What can hang from each mark:
dufi: ramor
dozaz: ramor vapi
vapi: dozaz kipi kirop
zive: kirop
kipi: ramor vapi
ramor: dozaz dufi kipi
kirop: zive

Known rows, with every way that one mark hangs from another:
zive{kirop}: [-0.03 -0.09 -0.03 -0.86 -1.01 -0.83 -1.73  1.98  1.18  2.27 -1.77  1.02
  2.67 -0.72  0.05 -1.20 -1.13 -0.74  1.07  1.75]
vapi{dozaz{ramor}}: [ 1.01  3.10  0.23  2.05  0.42  0.82  0.87 -1.16  1.25 -0.62 -1.07 -0.67
  1.04  3.81 -0.53  0.66  0.96 -1.01  2.51  0.55]
dufi{ramor{dozaz{vapi} kipi}}: [ 5.81 -1.61  2.64 -3.53  0.74 -2.79 -0.78 -1.85  0.55  1.26 -4.62  0.08
 -0.78 -2.03 -0.82 -2.43  1.90  2.21 -0.37  0.04]
ramor{dozaz dufi}: [-1.08 -0.06 -0.44 -0.98  2.39  0.33  1.22  0.15  4.01 -0.03  0.34  0.32
  4.62  0.16  3.70 -0.96 -0.05  1.92 -1.18  0.12]
vapi{kipi{ramor} kirop}: [ 0.85  0.94  0.95  0.84  1.35 -3.73  0.05 -4.89  0.18  1.93  0.07  0.76
  2.09 -1.96 -3.57 -0.10 -2.10  3.21  0.34 -0.92]
ramor{dozaz}: [ 1.19 -0.12  0.50 -1.61  0.93 -0.18  0.89  0.38  1.12  2.24  0.66  0.95
  1.92  0.20  1.17 -1.40  0.00  2.02 -0.26 -0.01]
dufi{ramor{dozaz{vapi}}}: [ 5.80 -0.07  2.23 -4.60  1.47 -2.06  1.04 -1.55 -2.72  2.82 -4.74 -0.57
 -1.29 -1.96  0.69 -1.11  1.11  2.18 -0.72  1.23]
kirop{zive}: [ 0.05 -0.47 -0.67 -1.80 -2.31 -1.49 -1.41 -0.12  0.87 -0.78  0.11 -0.62
  0.48 -0.25 -2.21  0.20 -0.51  0.02 -1.53 -1.97]
vapi{dozaz{ramor} kirop}: [ 1.80  4.42  0.46  1.43  0.56  0.06  0.02 -1.31  1.79  1.00 -1.13  0.03
  1.41  1.21 -0.76 -0.68  0.94  1.46  3.74  1.81]
dozaz{ramor{dufi} vapi{kipi}}: [ 2.65  0.86  1.40  0.64  1.25 -3.23 -0.54 -5.29  3.91 -4.09 -3.18 -1.74
  0.92  1.29 -1.69  1.07  0.32  0.28 -1.74 -1.45]
ramor{dozaz{vapi{kipi kirop}} dufi}: [ 1.54  1.22  1.06 -2.83  2.12 -3.54 -1.61 -4.46  4.32 -0.26 -1.72 -0.69
  1.90 -2.26 -0.30 -2.18 -0.72  5.22 -1.07 -0.17]
kipi{ramor{dozaz dufi}}: [-1.74 -0.79  0.18 -0.01  3.88 -0.44  2.76 -2.13  2.72  2.01  0.38  0.29
  5.60 -1.26  3.18 -0.20 -1.07  1.78 -2.06  0.39]
dozaz{ramor vapi{kirop}}: [ 4.67  1.88  2.37 -0.82  0.47 -2.53 -0.58 -2.55  0.99  1.55 -2.44 -0.20
 -2.53 -3.58 -1.16 -1.62  1.47  1.75  0.59  1.94]
kipi{ramor{dufi} vapi{dozaz kirop}}: [-3.72  1.36 -1.21 -0.26  4.04  0.48  0.73 -3.31  1.79  2.38 -3.12  0.45
  4.30 -0.75  0.42 -0.09 -2.99  1.20  0.85  2.66]
kipi{ramor{dufi} vapi}: [-2.84 -1.93 -0.16 -0.54  3.73 -0.20  1.72 -2.52  1.65  1.23 -2.40  1.04
  4.41 -0.93  0.63  0.85 -3.30 -0.18 -2.59  0.95]
dozaz{ramor vapi{kipi kirop}}: [ 5.60  2.54  2.48 -0.81  0.07 -4.58 -1.61 -4.95  1.51  0.13 -2.70 -0.45
 -1.49 -1.44 -4.06 -0.73  0.20  2.87  0.34 -0.47]
ramor{dozaz dufi kipi}: [-0.93 -1.46 -0.03 -0.27  1.43 -0.41 -0.73 -0.51  7.03 -1.68  0.22  1.14
  5.28 -0.28  2.34 -2.17  0.79  2.14 -0.83 -0.91]
dufi{ramor{kipi}}: [ 3.16 -1.07  1.12 -0.14 -0.37 -1.42 -0.61 -0.55  0.55 -0.65 -3.74  0.78
  1.29 -0.55 -1.09 -0.42  1.40  0.56  1.24 -0.59]
dozaz{ramor{dufi kipi} vapi}: [ 2.10 -0.83  1.50  1.09  0.92 -1.81 -1.22 -3.25  6.48 -3.93 -2.91 -0.83
  0.72 -1.20  0.03 -0.81  2.26 -0.66 -1.40 -0.40]
dozaz{vapi}: [ 1.08 -0.62  0.92 -1.56  0.07 -0.76 -0.99 -1.90 -0.85 -0.37 -2.03 -1.46
 -3.69 -1.74 -1.04 -0.28  0.42 -0.16 -1.33  0.65]

Rows:
[ 3.87 -0.20  1.20 -2.06 -1.83 -3.82 -3.27 -0.59  6.04  1.10 -2.74  2.92
  3.19 -1.93 -4.97 -2.08 -0.86  2.58 -0.50 -1.23] : dozaz{ramor{kipi{vapi{kirop{zive}}}}}
[ 1.06 -0.15  0.68 -2.27  1.84 -2.66 -0.80 -4.22  3.61 -1.98 -1.84 -1.30
  1.64  0.67 -0.15 -0.60 -0.57  2.83 -2.60 -1.48] : ramor{dozaz{vapi{kipi}} dufi}
[-0.59 -1.64  0.92 -1.54  3.95 -1.21  2.07 -4.08  1.76  1.77 -1.25 -0.84
  1.59 -2.95  2.15 -0.72 -0.45  1.16 -3.47  0.93] : kipi{ramor{dozaz{vapi} dufi}}
[-0.17  3.57 -0.50  0.69  0.03 -1.26 -1.90 -3.46  1.11 -1.06 -0.99 -0.60
  1.14  2.70 -3.18 -0.27 -0.98  2.50  3.28 -0.93] : vapi{dozaz kipi kirop}
[-1.26 -0.91 -0.50 -0.22  0.31  0.64 -2.41 -0.91  3.07 -0.85 -2.57  1.31
  1.37  3.28 -2.98 -0.60 -1.29 -0.30  1.31 -0.16] : ramor{kipi{vapi{dozaz}}}
[-2.23 -0.32  0.09 -1.14  3.88 -1.15  0.68 -2.51  2.13  3.14 -2.50  1.61
  4.50 -3.90  0.54 -0.49 -3.03  2.09 -1.08  2.35] : kipi{ramor{dufi} vapi{kirop}}
[ 6.27 -0.01  2.65 -4.05  1.04 -3.42 -1.43 -2.15  1.05  3.20 -4.56  0.86
 -0.36 -4.63 -0.63 -3.63  1.96  4.71  1.04  1.25] : dufi{ramor{dozaz{vapi{kirop}} kipi}}
[ 0.38 -0.89  0.48 -2.66  2.40 -0.44  0.18 -1.43  2.97 -0.14 -1.45 -1.23
  0.65 -1.76  2.88 -1.35  0.41  1.67 -2.56  0.79] : ramor{dozaz{vapi} dufi}
[ 3.26  0.61  1.29 -3.90  1.48 -1.91 -0.82 -1.55  0.80  3.62 -1.15  0.00
 -1.60 -4.46  0.25 -3.31  0.16  4.49 -0.40  1.80] : ramor{dozaz{vapi{kirop}}}
[-4.48 -0.03 -1.24  0.27  3.81  1.23  1.52 -3.14  1.35  0.49 -2.79 -0.18
  4.44  2.24  0.24  1.39 -3.06 -1.23 -0.61  1.53] : kipi{ramor{dufi} vapi{dozaz}}
[ 4.53 -0.83  1.74 -1.96  0.57 -1.88  0.39 -0.16  1.54  1.77 -2.90  1.65
  3.09 -0.36  0.30 -1.93  1.60  2.62  1.03 -0.52] : dufi{ramor{dozaz kipi}}
[ 4.20 -0.90  2.56  0.68 -0.47 -2.44 -1.80 -2.86  3.66 -1.45 -2.27 -0.26
 -2.04 -1.24 -2.70 -1.17  2.25 -0.57 -0.69 -0.59] : dozaz{ramor{kipi} vapi}
[ 3.57  0.41  1.83 -0.70  0.61 -2.45 -1.87 -0.61  5.24  2.11 -2.62  3.65
  2.71 -1.41 -2.82 -2.38 -0.52  2.37  1.05  0.65] : dozaz{ramor{kipi{vapi{kirop}}}}
[ 2.24  2.07  1.47 -0.47  1.89 -1.85 -0.45 -2.57  3.69 -0.72 -2.91 -0.96
  0.32 -3.77  1.26 -1.16  1.52  1.41 -0.21  1.86] : dozaz{ramor{dufi} vapi{kirop}}
[ 4.89  1.67  1.56 -2.43 -1.47 -3.96 -2.03 -2.25  1.83  0.27 -2.33 -0.94
 -2.14 -3.91 -3.23 -1.39  1.05  1.77 -1.17 -0.06] : dozaz{ramor vapi{kirop{zive}}}
[ 3.56 -1.92  1.23 -2.18  0.38 -1.74 -1.11 -0.23  0.46  1.04 -5.73  2.36
  2.06 -0.01 -2.34 -0.71 -0.68  0.72  0.43  0.19] : dufi{ramor{kipi{vapi}}}
[ 0.86 -0.77  0.91 -2.28  1.82 -1.99 -2.13 -2.36  6.92  0.21 -1.56  0.11
  1.79 -4.56  1.49 -3.93  1.31  4.27 -0.94  0.71] : ramor{dozaz{vapi{kirop}} dufi kipi}
[-3.16  2.75 -1.07  2.16  2.61 -1.47  0.23 -6.09  2.85 -1.10 -1.00 -1.45
  4.92  1.15 -1.46  0.86 -1.75  2.13  1.92 -0.40] : vapi{dozaz kipi{ramor{dufi}} kirop}
[ 6.69  0.50  2.50 -4.07  1.07 -4.19  0.12 -3.96 -2.13  1.09 -5.02 -0.50
 -0.74  0.30 -2.46 -0.30 -0.08  3.41 -0.39 -0.97] : dufi{ramor{dozaz{vapi{kipi}}}}
[-1.55  1.26 -0.34  2.41  1.13 -1.00  0.72 -5.59 -0.65 -0.57 -0.66 -1.32
  1.99  4.01 -4.05  1.90 -1.95  0.04  1.06 -1.52] : vapi{dozaz kipi{ramor}}
[-0.79  0.51 -0.35 -0.90  0.56 -0.05 -3.16 -1.11  3.94  1.17 -2.55  1.86
  1.82  0.61 -3.18 -2.15 -1.12  1.60  2.58  0.99] : ramor{kipi{vapi{dozaz kirop}}}
[ 0.77 -0.25  0.66  2.77  0.77 -1.10 -0.54 -1.42  7.39 -3.73 -0.95  0.39
  4.50  0.39  0.74 -0.58  1.71 -0.43 -0.07 -0.84] : dozaz{ramor{dufi kipi}}
[-3.68 -0.75 -1.43  0.15  1.42  1.30 -2.02 -1.26  5.88 -2.86 -3.18  0.37
  4.38  3.19 -0.68 -0.47 -1.06 -0.69  0.52 -0.20] : ramor{dufi kipi{vapi{dozaz}}}
[ 2.17 -0.10  2.12 -2.93  3.05 -2.50  1.06 -3.81 -0.31  5.58 -0.96  0.21
 -1.10 -5.70 -0.30 -2.46 -0.52  4.25 -1.22  2.41] : kipi{ramor{dozaz{vapi{kirop}}}}
[-0.10  0.32  0.94 -0.11  2.69 -3.83 -0.60 -7.31  2.03 -0.76 -2.27 -1.37
  0.98 -3.76 -2.02 -0.15 -1.47  2.74 -1.67  0.10] : dozaz{vapi{kipi{ramor{dufi}} kirop}}
[-0.52  4.34 -0.31  1.96  1.90  0.59  0.20 -1.53  4.50 -1.13 -1.44 -0.67
  4.13  1.20  2.13 -0.48  0.86  0.71  2.99  1.70] : vapi{dozaz{ramor{dufi}} kirop}
